In the rows, 128 means zero.
Known rows, with every step that occurs:
N -> C -> P -> W: [185 133 170 109 121 131 147 116 104 118 172 170  87 117 135 125 112  86
 145 159 176 121 158 136  86 103 130 134 141  85 118  73 136 112 139 125]
Y -> E: [104 130 130 170 132 132 132 153 119 115 107 130 154 128 119 153 148 111
 123 125 118 157  93 116 160 122 146 139 112 153 166 140 145 131 136 114]
D -> Q -> F -> H -> Y -> E: [104 152 109 181 143 125 103 113 227 161  91 152 119 161 108 208 193 126
 158 125  50 150  44 146 228  98 119 165 144 180 187 197 145 180  89 167]
M -> G -> C -> P -> W: [183 127 145 139 120 184 136 110 135  95 189  86  84 143  88 131 114 105
 163 168 186 163 134 103 118 106 163 202 141 117 143 104 139  83 125 163]
P -> W: [138 153 124 122 128 145 117 145 121  99 151 117 147 137 142 126 128  87
 142 117 119 141 138 113 132 101 140 181 143 134 137 123 143 138 155 137]
F -> H -> Y -> E -> U: [ 76  98  87 138 150 137 110 122 192 114  82 164 130 144 102 221 167 182
 115 107 150 142  51 158 186 101 165 134 126 138 145 186 165 180 117 166]
D -> N -> C: [157 140 149 138 152 115 117 105  85 114 138 168 127 139 155 114 134 156
 149 120 112 108 107 126 128 136 131  91 105  97 158 108 111 109 142  72]
U -> E -> Y -> H: [182  46  87 123 138  82 155 133 137 151  85 120 140 121 112 131  95 167
 129 131  87 152 127 126 179 145 111 104 145 182 118 151 137 153 174 165]
P -> C -> N -> D -> Q -> F: [122 166 146  95  97 177 147  96 160 201 109 148 136 127 120 150  79 109
 153  79  59 100 140 151 134 168  50 142 136 166 156 142 105  47  92 106]
U -> E -> Y: [142  58 109 130 128  92 151 123  99 150  77 105 130 128 135 137 124 153
 124 157  92 162 139 132 165 140 124 144 135 203 131 156 116 136 170 138]
N -> C -> G: [122 158 178 152 125  85 159 114 101 114 151 191  83 156 133 115  99 131
 137 134 157 118 118 154 131 106 133 109 134 124 113  95 113 131 129 118]
G -> C -> N -> D: [137 112 111  97  76 183 151  94 120 164 123 105 150 101  93 146  82 133
 131 117 180 154 131 136 105 156  96 121  67 138  89 135 116  53 131 118]
Q -> D: [126 123 163 143 158 143 132 157 109  91 129  96 159 117 179 119 171 141
  89 136 117 140 130 117 158 144 141 118 134 172 137 117 111 113 143 105]
D -> F -> H -> Y -> E: [ 97 128  58 140 167 109 102 106 171  97 102 154 135 141 109 167 206 150
 119 132 127 159  51 162 163  89 171 137  94 143 128 188 170 218  99 146]
W -> D -> F -> H -> Y: [ 84 146  50 120 142  96  96 114 174  96  91 121 129 142 124 115 170 160
 102 131 129 145 100 126 119 112 159 107 114 112  84 167 138 213 101 159]
D -> F -> H -> Y: [114 152  64 125 162 101  91  82 171  88 118 139 134 145 125 126 189 159
 122 141 118 146  83 154 161  88 155 136 102 155  94 178 151 214 111 157]
D -> N -> C -> P -> W: [212 114 179 114 146 116 140 117  94 131 185 167  87 117 143 116 119 103
 158 145 168  92 170 147  74 113 136 136 152  45 152  79 124 108 141  98]
W -> P -> C -> N -> D: [144 141 125  40  98 193 134  92 107 154  88 142 154  99 116 187  83 135
 123  80 101 100 165 139  76 184  70 121  89 123 103 137 123  35 102  95]
Y -> H: [156 132 110 153 137 112 121 142 144 100 124 138 163 127 112 109 106 140
 123 104 113 129 104 113 179 131 126 103 131 145 116 133 147 150 151 148]
M -> G -> C -> P -> W -> D: [158 117 141 132  99 176 141 141 140 108 159  64  74 141  85 119  98 107
 148 161 191 160 156  73  75 124 161 171 151  75 135  90 116  82 123 164]
M -> W: [ 95 140 128 151 133 125 114 160 100 122 174 110 163 115 155 101 120  97
 132 148 119 105 126 110 160 142 108 141 105 151 133 116 166 128 137 146]
F -> H: [101 112 129 134 135 107  90 140 159  84 101 119 153 113 130 136 140 137
 126 127 110 150  91 129 168 108 128 128 116 189 115 157 146 167 131 156]
C -> N -> D -> F -> H: [102  87  93  50 117 122  96 101 135 142 112 120 170  88 118 113 131 137
 119 106 147  98 123 160  85 136  90  94 103 148  55 145 133 147 134 138]
G -> C -> P -> W -> D: [157 110 147 145  89 160 168 160 134 130 152  93  87  96 100 128  85  84
 132 170 213 177 180 101  77 108 167 168 140  87 110 103 134 101 116 160]
F -> H -> Y: [114 147  86 140 146 103 101 103 182  95  95 138 132 146 122 161 154 153
 127 126 117 152  90 143 185 100 138 139  99 162 122 178 152 193 114 158]
M -> G -> C -> N: [148 142 126 137 102 195 106  97 113 112 112  91 123 172  62 140 108 131
 164 143 144 153  98 100 153 154 117 146 102 139 109 121 109  35 132 131]
W -> D -> N -> C: [128 132 147 141 126 109 122 133  90 128 112 147 119 138 157  99 113 159
 131 114 121 106 131  99  81 163 127  67 117  57 144  98  90 105 136  72]
P -> W -> D -> F -> H -> Y: [105 151  50  86 142 113  96 130 181  95 119 120 124 137 131 126 167 129
 125 125 135 146 126 125  91  84 161 148 131  82  97 159 144 212 111 175]
W -> D -> Q: [ 83 158 147 156 125 137 107 150 118 136 110  87 142 157 124  97 121 121
 112 132  77 137 126  87 130 126 111 104 141 137 135 100 116 102 120 127]
H -> Y -> E: [125 159  86 172 135 131 145 118 147 125  92 144 130 157 111 177 163 134
 118 122 124 154  90 131 172 115 161 149  92 128 174 169 152 157 120 118]
H -> Y -> E -> U: [ 96 129  87 163 137 153 145 115 147 133  95 161 126 174 106 197 162 171
 108 104 151 138  75 143 184 121 179 145 121 115 167 167 143 143 135 130]
H -> Y: [135 174  81 162 129 122 129 101 141 113 113 131 130 169 126 136 147 142
 119 130 120 141 117 129 180 118 151 155  95 143 139 156 134 150 131 123]
E -> Y: [146 104  88 144 125 109 142 115 127 132 100 114 155 124 132 119 114 157
 121 136  93 167 114 124 176 114 128 141 125 200 139 136 117 158 175 128]
Q -> D -> F: [124 128 132 134 182 138 121 140  94  80 153 100 163 121 180  92 205 145
  83 143 121 139 118 133 143 129 163 113 133 162 114 115 109 146 137  99]
U -> E: [115  99 147 140 132 109 128 143  89 123 108 108 126 150 141 125 142 113
 122 146 104 142 144 127 157 150 133 135 122 168 125 143 126 109 141 128]
C -> N -> D -> Q -> F: [121 141 147 114  88 149 120 105 147 216 122 111 153 134 116 132 109 101
 153  97  77  96 139 133 148 161  45 131 143 168 134 140  87  72 139 114]

Rows:
[171 119 160 133 121 120 138 145 120 119 167 111 109 112 121 122 116  71
 131 150 165 129 185 132 115 100 142 186 158 119 127 104 148 143 143 142] => C -> P -> W
[185  85  69 142 136 101 142 130 155 125 102 131 159 112 111 116  83 176
 122 109  96 158 102 117 187 126 117 109 141 179 124 135 143 173 180 156] => E -> Y -> H
[105 147 135 116 117 156 115 116 118 164 153  95 166 134 144 111 127 144
 108 112  84 115 114 127 124 125  96 110 108 163 149 123 123 100 134 108] => N -> D -> Q
[ 82 164 147 187 115 126 120 152 154 164 105 103 129 161 139 113 134 101
 139 125  51 132 116  83 168 144 111 132 174 158 162 137  83 117 124 136] => W -> D -> Q -> F
[136 147  97  28 123 194 123  78  93 142 111 149 158 107 117 158 119 140
 117  89 108  91 148 154  60 176  93 122  88 110  80 137 123  66  98  89] => W -> P -> C -> N -> D -> F
[ 78 100 127 156 134 163 133 147 121 123 103 149 149 143 115 179 146 154
 110 102 148 137  78 132 174 126 162 135 131 143 157 143 137 124 149 126] => Y -> E -> U
[123 171 164 127 139 133 153 126 116 105 137 177  97 139 121 174  99 121
 125 115  94 125 138 149 142 127 140 178 139 158 125 137 137 110  82 123] => W -> P -> C -> G
[ 98 119 128 161 128  98 100 134 197 114  97 138 138 119 141 150 150 117
 152 118  88 150  91 127 207 126 123 158 150 211 137 185 118 188 132 172] => Q -> F -> H
[169 103 162 130 117 104 141 176 109 148 158  91 107 107 135  99 103  86
 132 135 167 104 225 107  64 127 145 150 183  47 150  97 125 130 143 118] => C -> P -> W -> D -> N
[ 86 112  42  91 142 119 121  92 175 127 112 144 150 106 133 158 187 172
 102 111 144 140  68 171 113  99 153 111  80 127 130 190 156 212 105 138] => N -> D -> F -> H -> Y -> E
[133 157 136 107 111 154 142 126 111 119  81 153 133 126 100 140  76 101
 133 108 117 129 148 144 133 152 100 139 108 146 115 118 142  62 102 106] => P -> C -> N
[125 116 117  83  81 145 140 113 107 169 110 113 164 110 116 118  94 117
 118  94 146 101 166 136  95 165  77 104 100 134  98 128 113  80 157 102] => C -> N -> D
[ 89 139 158 163 143 115  82 122 196 134 118 130 139 141 129 146 158 116
 162 125  38 134  70 125 219 107  98 157 166 220 152 167 124 158 115 170] => D -> Q -> F -> H
[152 144 187 159 142  81 152 117  87 127 170 193  83 156 138 106 111 145
 151 125 145  96 129 162 124 120 140 114 149  98 147 103 112 131 133  83] => D -> N -> C -> G
[110 168 164 151 128 107 178 141 129 101 144 177  98 137 127 122  80 116
 125 112 122 132 142 166 147 111 147 172 142 163 144 125 145 129  87 125] => P -> C -> G
[110 149 118 121 104 141 122 183 123 116 121  96 140 130 143 112 105  88
 125 113 128 141 166  82  94 119 137 148 153  97 133 117 121 132 148 144] => P -> W -> D
[152 118 169 104  99 122 157 150 110 130 140 144  75 107 136 113  91  93
 132 155 183 114 187 107  40 125 130  99 154  48 110  60 121 108 134 134] => N -> C -> P -> W -> D
[156 106 169 149 177 132 122 159  95 106 144  92 154 117 184 109 179 151
 102 123 109 116 147 129 156 148 145 119 143 141 174 119 103 115 147  74] => Q -> D -> N
[162  97 184 142 119  88 151 130  87 141 127 147  79 105 139  89  96 134
 120 148 169  96 178 121  58 163 134  63 135  41 137  76 100 105 118  84] => W -> D -> N -> C -> P
[130 117 127 119 122 111 138 157 110 118 161 102 109 112 129  77 130  79
 117 158 178 122 190 116  58 108 160 152 166  69  93  93 127 159 134 138] => C -> P -> W -> D -> F
[148 146 172 119 122  95 158 161  97 142 172 170  74 145 149 101  89 114
 157 111 155  93 176 125  50 112 139 122 183  35 150  78 101 125 133 106] => P -> W -> D -> N -> C -> G
[ 63 135 151 157 120 105  88 157 199 149  88 107 131 135 133 138 138 119
 144 120  49 142  93  97 172 127  92 119 180 186 137 156 105 153 105 177] => W -> D -> Q -> F -> H
[132 126 135 101  92 206 137  89 115 185 137  92 143 125  81 139  93 136
 143 129 139 142 114 139 110 134  73 114  80 146  96 120 121  23 114 122] => G -> C -> N -> D -> Q
[187 108 184 147 145  98 145 101  84 131 159 165  90 119 137 105 119 131
 136 152 164  93 150 148 107 141 136  97 121  83 144  85 117 105 131  77] => D -> N -> C -> P
[131 113  82  85 100 186 145  78  98 150 152 110 146 106 100 110 121 144
 124 128 179 146 118 144  82 143 119 120  64 126  66 140 121  79 126 111] => G -> C -> N -> D -> F
[120 123  90 114 193 115 104 109 168  71 126 118 141 125 165 132 232 174
  86 148 129 141  91 163 161 103 163 118 116 159 102 163 135 197 104 140] => Q -> D -> F -> H -> Y
[ 63 134  59 113 146  92  92 140 160 117 140 109 139 118 142  99 157 139
 111 149 141 108 107 124 122 129 133 109  99 101  91 150 176 206  97 183] => M -> W -> D -> F -> H -> Y
[105 131 183 145 124  74 154 176  76 163 194 163  89 119 158  75  81 127
 142 127 162  53 161 125  78 159 108  82 142  46 141  71 126 118 118 116] => M -> W -> D -> N -> C -> G
[120 137 144  90  96 164 119 105 104 191 123 102 161 133 108 121  98 116
 120 110 108  86 146 134 108 145  57 102 115 143 107 107 114  54 140 107] => C -> N -> D -> Q
[141 138 123 124 125 130 115 178 112 129 141  90 139 133 154 106 116 107
 142 107 112 117 178  92  84 131 140 151 166  62 163 118 118 130 150 112] => P -> W -> D -> N
[223  91 211  98 169 136 147 146  88 116 195 146  96  94 182 123 160 123
 131 155 177  93 190 145  69 125 140 112 167  61 158  62 112  92 137  84] => Q -> D -> N -> C -> P -> W
[138  88 180 138 124  91 146 157  75 162 184 135  95  85 150  79  87 114
 125 160 183  60 181 113  59 178 104  66 124  33 141  56 140  97 120 111] => M -> W -> D -> N -> C -> P
[ 63 111  98 120 142  93  89 147 148  89  98 108 149 113 134  94 150 143
 104 133 126 141 105 114 108 120 147  97 126 140  75 145 129 195 118 152] => W -> D -> F -> H
